Each row was made from one path, in order. Every step used is in the known rows, and no mark comes twice. Write each row's path.
Known rows
tifur > mapo > kolelav: [ 0.60  0.19 -2.42 -1.04  1.05 -0.66  1.75 -2.33  0.66  1.30  0.15 -0.54
 -1.06  0.92 -0.96  0.21  0.33  0.05 -0.75 -1.02  0.99  0.74  1.69 -1.22
 -0.53 -1.48]
tifur > mapo: [ 0.99  0.05 -2.63 -0.89  0.44 -0.58  1.35 -1.61  0.97  0.65  0.62  0.32
 -0.30  0.89 -0.67 -0.14  0.40 -0.14 -0.72 -0.57  1.28  1.03  1.50 -0.81
 -0.33  0.22]
ruvo > kolelav: [-0.32 -0.12  0.19 -0.28 -0.14  0.33  1.04  1.51  0.30  0.92  0.28  0.19
 -0.78  1.46 -0.53  0.11  0.74  0.65 -1.00 -0.81  0.59  0.26  0.45 -1.22
 -0.87 -0.35]
duri > foza > kolelav: [-0.82 -0.44 -1.84 -0.80 -0.86 -1.64  1.14  1.73  0.04  0.86  0.42  0.64
 -0.36  1.93 -0.65  0.30  0.60  0.53 -1.81 -1.20  1.66  0.04  0.67 -0.71
 -0.47 -1.67]
mapo > kolelav > ruvo > tunid > duri: [-0.32  1.81 -0.18 -2.34  0.68 -0.17  2.00  0.08 -0.91 -0.05 -0.54  0.96
 -1.45  1.64 -1.58 -0.11  0.91  0.81  0.38 -1.36  1.00  0.13  0.51 -2.61
 -1.03 -1.12]
foza > duri: [ 0.29  0.15 -0.30 -1.03 -0.98 -0.22  0.86  1.55  0.39  0.25 -0.08  0.82
 -0.96  2.11 -0.63  0.34  0.73  0.87 -0.27 -0.78  1.60  0.74  1.40 -1.05
  0.04 -0.83]
tifur > saru: [ 0.31 -0.31  0.61 -0.28  0.21 -0.45  0.65  0.20  0.48 -0.42  0.68  0.32
 -0.62  1.21 -0.49 -0.40  0.49 -0.21 -0.35 -0.40  1.46  0.58  1.67 -0.37
  0.22 -0.86]
mapo > kolelav > ruvo > tunid: [-0.38  0.48 -0.92 -1.55  1.33 -0.30  2.08  0.33 -0.46  0.36 -0.38  0.36
 -1.45  1.52 -1.58 -0.20  0.36  1.69  0.03 -1.41  0.43 -0.38 -0.02 -2.28
 -0.94 -0.95]
ruvo > tunid: [ 0.00 -0.39  0.98 -1.16  0.50 -0.32  1.29  0.72  0.12  0.01  0.41  0.64
 -0.56  1.77 -1.33 -0.15  0.52  1.11 -0.24 -0.72  0.44  0.36  0.31 -1.61
 -0.57  0.98]
duri > tunid > ruvo > kolelav: [-1.25  0.94  0.40 -1.51  0.31  0.58  1.43  5.08  0.15 -0.90  0.19  0.96
 -1.01  1.93 -0.81 -0.32  0.84  0.29 -1.61 -0.89  0.38  0.02  1.33 -2.20
 -1.33 -0.28]
tunid > ruvo > kolelav > mapo: [-0.88 -0.18 -3.45 -0.69  0.42  0.45  0.36  2.99  0.17  0.20  0.02  0.73
 -0.91  0.62 -0.55 -0.40  0.75  0.52 -1.62 -1.14  0.60  0.33  1.75 -2.12
 -1.24 -0.56]
tunid > ruvo > kolelav > foza: [-1.80  0.38 -1.07 -1.32 -1.50  0.16  0.58  3.42 -0.52  0.40  0.39  0.58
 -0.61  0.72 -0.88 -0.01  0.44 -0.17 -1.33 -1.37  0.83 -0.20  0.56 -1.55
 -0.73 -1.36]
ruvo > tunid > duri > foza: [-0.71  0.31  0.92 -2.43 -0.53 -0.99  1.60  0.99 -0.63 -0.44  0.54  1.55
 -0.19  2.47 -1.44 -0.04  1.12 -0.14 -1.52 -0.39  1.31  0.69  0.87 -1.55
 -0.74  0.24]
tifur > mapo > duri > foza: [ 0.28 -0.17 -3.51 -1.74 -0.34 -0.92  2.16 -0.26  0.69  0.21  0.10  0.72
 -0.78  1.36 -1.38 -0.22  0.79 -0.69 -1.73 -0.15  1.47  1.19  1.99 -0.95
 -0.16 -0.62]
mapo > duri > tunid: [-0.27  1.40  0.95 -1.38 -0.30 -0.19  2.10  2.46  0.71 -1.14 -0.08  0.76
 -1.36  2.23 -1.63 -0.40  1.04  0.49 -0.08 -0.35  0.79  0.67  1.16 -1.91
 -0.35  0.20]
kolelav > ruvo > tunid > duri > foza: [-0.71  1.08 -1.15 -2.72 -0.35 -0.93  1.98  1.18 -0.96 -0.75  0.20  2.13
 -0.30  2.17 -1.40 -0.40  1.02  0.21 -1.21 -0.64  1.56  0.23  0.34 -1.77
 -0.91  0.04]
tifur > mapo > duri > tunid > ruvo > kolelav: [-0.33  1.10 -2.42 -2.20  1.10  0.94  2.33  3.69  0.58 -0.82 -0.73  1.04
 -1.64  1.32 -1.52 -0.45  1.12 -0.18 -1.43 -0.52  0.66  1.00  2.78 -2.70
 -1.09 -0.20]
duri > tunid > ruvo: [-0.86  1.41  0.35 -1.80 -0.22 -0.27  1.27  4.23  0.58 -1.62  0.55  1.14
 -0.75  1.86 -0.78 -0.56  0.59 -0.21 -0.81 -0.86  0.73  0.14  1.44 -1.88
 -0.80 -0.14]
duri > tunid > ruvo > kolelav > foza: [-2.23  0.99 -0.13 -1.82 -0.78  0.09  1.34  4.51 -0.56 -0.53  0.42  0.93
 -0.61  1.62 -1.36 -0.16  0.62  0.25 -1.85 -1.09  0.77 -0.21  0.74 -2.01
 -0.92 -0.81]
kolelav > saru: [-0.20 -0.85 -0.86 -0.49  0.11 -0.26  0.30  1.59  0.03 -0.55  0.67  0.81
 -0.31  0.90 -0.80 -0.59  0.67  0.70 -0.56 -0.53  1.41  0.20  0.71 -0.94
  0.08 -0.08]

Write each row's path
[-1.12  1.18 -1.01 -2.84  0.27 -1.00  2.37  0.60 -1.24 -0.11 -0.24  1.30
 -1.04  2.23 -1.71 -0.08  0.96  0.35 -1.26 -1.10  1.33 -0.05  0.55 -2.17
 -1.11 -1.73]	mapo > kolelav > ruvo > tunid > duri > foza
[-0.83  1.33 -2.70 -1.79  0.25 -0.02  1.40  3.86  0.53 -1.86 -0.36  1.33
 -1.47  1.36 -1.64 -0.89  1.01  0.24 -0.67 -0.67  0.80  0.76  2.49 -2.83
 -0.71 -0.19]	kolelav > mapo > duri > tunid > ruvo
[-1.10 -0.22 -0.82 -1.10 -1.60  0.13  0.97  1.79 -0.71  1.34 -0.28  0.61
 -0.84  1.90 -1.22  0.72  0.80  1.23 -1.31 -0.97  1.64  0.39  0.71 -1.15
 -0.12 -1.43]	ruvo > kolelav > foza > duri
[ 0.02  0.32 -1.06 -1.42  0.67 -0.21  1.65  0.97 -0.17 -0.28  0.10  1.22
 -0.70  1.45 -1.27 -0.54  0.41  1.48  0.07 -0.97  0.73 -0.10 -0.22 -1.87
 -0.71  0.73]	kolelav > ruvo > tunid
[-0.88  0.10 -0.24 -2.17 -0.27 -1.34  1.53  1.52 -0.86  0.27 -0.11  1.56
 -0.37  2.47 -1.46  0.39  1.18  0.65 -1.40 -1.07  1.79  0.53  0.93 -1.77
 -0.80 -0.80]	ruvo > tunid > duri > foza > kolelav
[-0.17  0.81  0.60 -1.56 -0.32 -0.30  1.61  2.54  0.33 -0.72 -0.08  1.17
 -0.95  3.02 -1.12  0.20  0.95  1.25 -0.78 -0.48  1.57  0.72  1.60 -1.50
 -0.21 -0.24]	foza > duri > tunid
[-2.20  1.39 -0.34 -2.13 -1.16  0.54  1.81  5.35 -0.45 -0.90 -0.40  1.02
 -1.47  1.54 -1.96 -0.29  1.01  0.15 -1.19 -0.92  0.70  0.13  1.19 -2.55
 -0.72 -1.10]	mapo > duri > tunid > ruvo > kolelav > foza
[-1.57 -0.38 -4.44 -1.51 -0.32  0.11  1.16  4.29 -0.11 -0.23 -0.45  1.11
 -1.35  1.10 -1.26 -0.50  1.14 -0.11 -2.63 -0.71  0.83  0.52  2.24 -2.27
 -1.06 -1.49]	tunid > ruvo > kolelav > mapo > duri > foza
[-0.89 -0.47 -3.03 -1.68  0.50 -1.33  1.90  1.99 -0.81  0.42 -0.23  1.50
 -0.54  2.01 -1.34 -0.11  0.54  1.81 -1.49 -1.40  1.45 -0.44 -0.12 -1.67
 -0.86 -0.88]	duri > foza > kolelav > ruvo > tunid
[-1.25  0.00 -0.36 -0.57 -1.26 -0.15  1.01  0.96 -0.46  1.24  0.52  0.11
 -0.36  1.18 -1.13  0.27  0.53  0.65 -1.26 -0.99  0.96  0.02 -0.13 -1.01
 -0.52 -0.80]	ruvo > kolelav > foza
[-1.32  1.11 -2.87 -2.50 -0.02  0.48  2.26  3.11 -0.16 -0.41 -0.48  1.01
 -1.27  1.09 -2.08 -0.30  0.90 -0.24 -1.68 -0.71  1.08  0.78  2.16 -2.51
 -0.73 -0.75]	tifur > mapo > duri > tunid > ruvo > kolelav > foza
[-0.08 -0.25 -3.95  0.00  0.37 -1.04  0.48  0.09  0.28  1.01 -0.05  0.42
 -0.61  1.01 -0.75  0.05  0.61  1.53 -0.57 -1.42  1.53  0.50  1.18 -1.51
 -0.53 -0.89]	foza > kolelav > mapo
[-1.12 -1.67 -2.78 -0.77 -0.14 -1.40  0.63  2.75 -0.57  0.14  0.35  1.14
 -0.14  1.45 -0.88 -0.17  0.78  0.97 -2.11 -0.94  2.17 -0.08  0.80 -0.79
 -0.03 -1.65]	duri > foza > kolelav > saru
[-0.08  1.55 -1.50 -1.95  0.36 -0.41  1.57  1.21 -0.85  0.04 -0.70  1.79
 -0.90  1.55 -1.26 -0.06  1.03  1.42  0.53 -1.57  1.74  0.22  0.40 -2.47
 -0.91 -0.40]	foza > kolelav > ruvo > tunid > duri
[ 0.00  0.16 -4.01 -0.27  0.04 -0.57  0.97  0.92  0.43  0.64 -0.81  0.50
 -1.45  0.94 -1.38 -0.07  1.00  1.47  0.10 -1.25  1.41  0.82  1.67 -2.08
 -0.32 -1.17]	foza > kolelav > mapo > duri
[-1.60  0.20 -1.51 -1.81 -1.87  0.49  0.57  4.53 -0.76  0.51 -0.38  1.10
 -1.08  1.41 -0.98  0.43  0.71  0.49 -1.41 -1.36  1.53  0.18  1.47 -1.69
 -0.35 -2.04]	tunid > ruvo > kolelav > foza > duri
[-1.36  0.53 -2.49 -1.19  1.08  0.33  1.08  3.95  0.05 -0.75  0.03  1.06
 -0.84  1.51 -1.01 -0.53  0.90  0.84 -2.11 -0.84  0.58  0.33  1.92 -2.58
 -1.51 -0.05]	duri > tunid > ruvo > kolelav > mapo
[ 0.13 -0.37 -4.61 -1.49 -0.08 -1.21  2.10  0.21  0.46  0.94 -0.49  0.72
 -1.01  1.37 -1.34  0.17  0.87  0.04 -1.56 -0.84  1.94  1.03  2.08 -1.22
 -0.22 -1.68]	tifur > mapo > duri > foza > kolelav
[-1.19 -1.10 -1.15 -2.19  0.45 -1.09  0.96  2.50 -1.48 -0.42 -0.13  2.04
 -0.18  1.99 -1.68 -0.09  1.38  1.09 -1.76 -0.80  2.24  0.37  1.09 -1.84
 -0.36 -0.70]	ruvo > tunid > duri > foza > kolelav > saru
[-1.01  1.15 -3.80 -1.54  0.51 -0.34  1.36  4.49  0.33 -1.15 -0.99  1.33
 -1.71  1.37 -1.58 -0.48  1.09  1.01 -0.52 -1.34  1.22  0.60  2.59 -3.11
 -0.75 -1.15]	foza > kolelav > mapo > duri > tunid > ruvo
[-0.66 -0.39 -3.84 -1.06 -0.69 -1.07  1.44  0.82  0.31 -0.14  0.08  0.83
 -0.84  1.50 -1.52 -0.44  0.96  0.24 -1.69 -0.34  1.27  0.84  1.60 -1.42
 -0.32 -0.83]	kolelav > mapo > duri > foza
[-1.14  0.90  0.10 -1.86 -1.43 -0.81  1.57  1.93 -0.41 -0.34  0.16  1.14
 -0.54  2.75 -1.67  0.37  0.72  1.17 -1.02 -0.69  1.94  0.53  0.96 -1.31
  0.20 -0.77]	kolelav > foza > duri > tunid
[-0.27  1.24 -1.73 -0.92  0.16 -0.51  1.70  0.21  0.02  0.51 -0.05  0.04
 -1.41  1.13 -0.80 -0.19  0.33  0.71  0.06 -1.47  0.91 -0.36  0.24 -1.54
 -0.68 -2.08]	mapo > kolelav > ruvo
[-1.11  0.76 -0.06 -2.05 -0.06  0.88  1.40  5.99 -0.14 -0.79 -0.62  1.49
 -1.49  2.64 -0.85  0.15  1.11  0.92 -1.69 -0.85  1.10  0.42  2.23 -2.36
 -0.94 -0.99]	foza > duri > tunid > ruvo > kolelav
[-0.42  0.85 -3.04 -0.83  0.74 -0.66  1.70  1.90  0.35 -0.26 -0.80  0.85
 -1.43  1.88 -1.83 -0.21  1.19  1.83 -0.45 -0.95  1.38  0.82  1.85 -2.55
 -0.55 -0.58]	foza > kolelav > mapo > duri > tunid
[-2.07  1.38 -0.49 -2.73 -1.06 -0.57  1.58  3.92 -0.79 -0.56 -0.45  0.74
 -1.54  2.32 -1.77  0.40  0.59  0.54 -1.10 -1.50  1.54  0.04  1.93 -2.24
 -0.22 -3.06]	mapo > kolelav > foza > duri > tunid > ruvo
[-1.16  1.34  0.29 -1.83  0.00  1.02  1.89  5.91  0.29 -1.28 -0.64  1.06
 -1.90  1.83 -1.40 -0.45  1.22  0.15 -1.01 -0.74  0.34  0.34  1.80 -2.75
 -1.10 -0.55]	mapo > duri > tunid > ruvo > kolelav
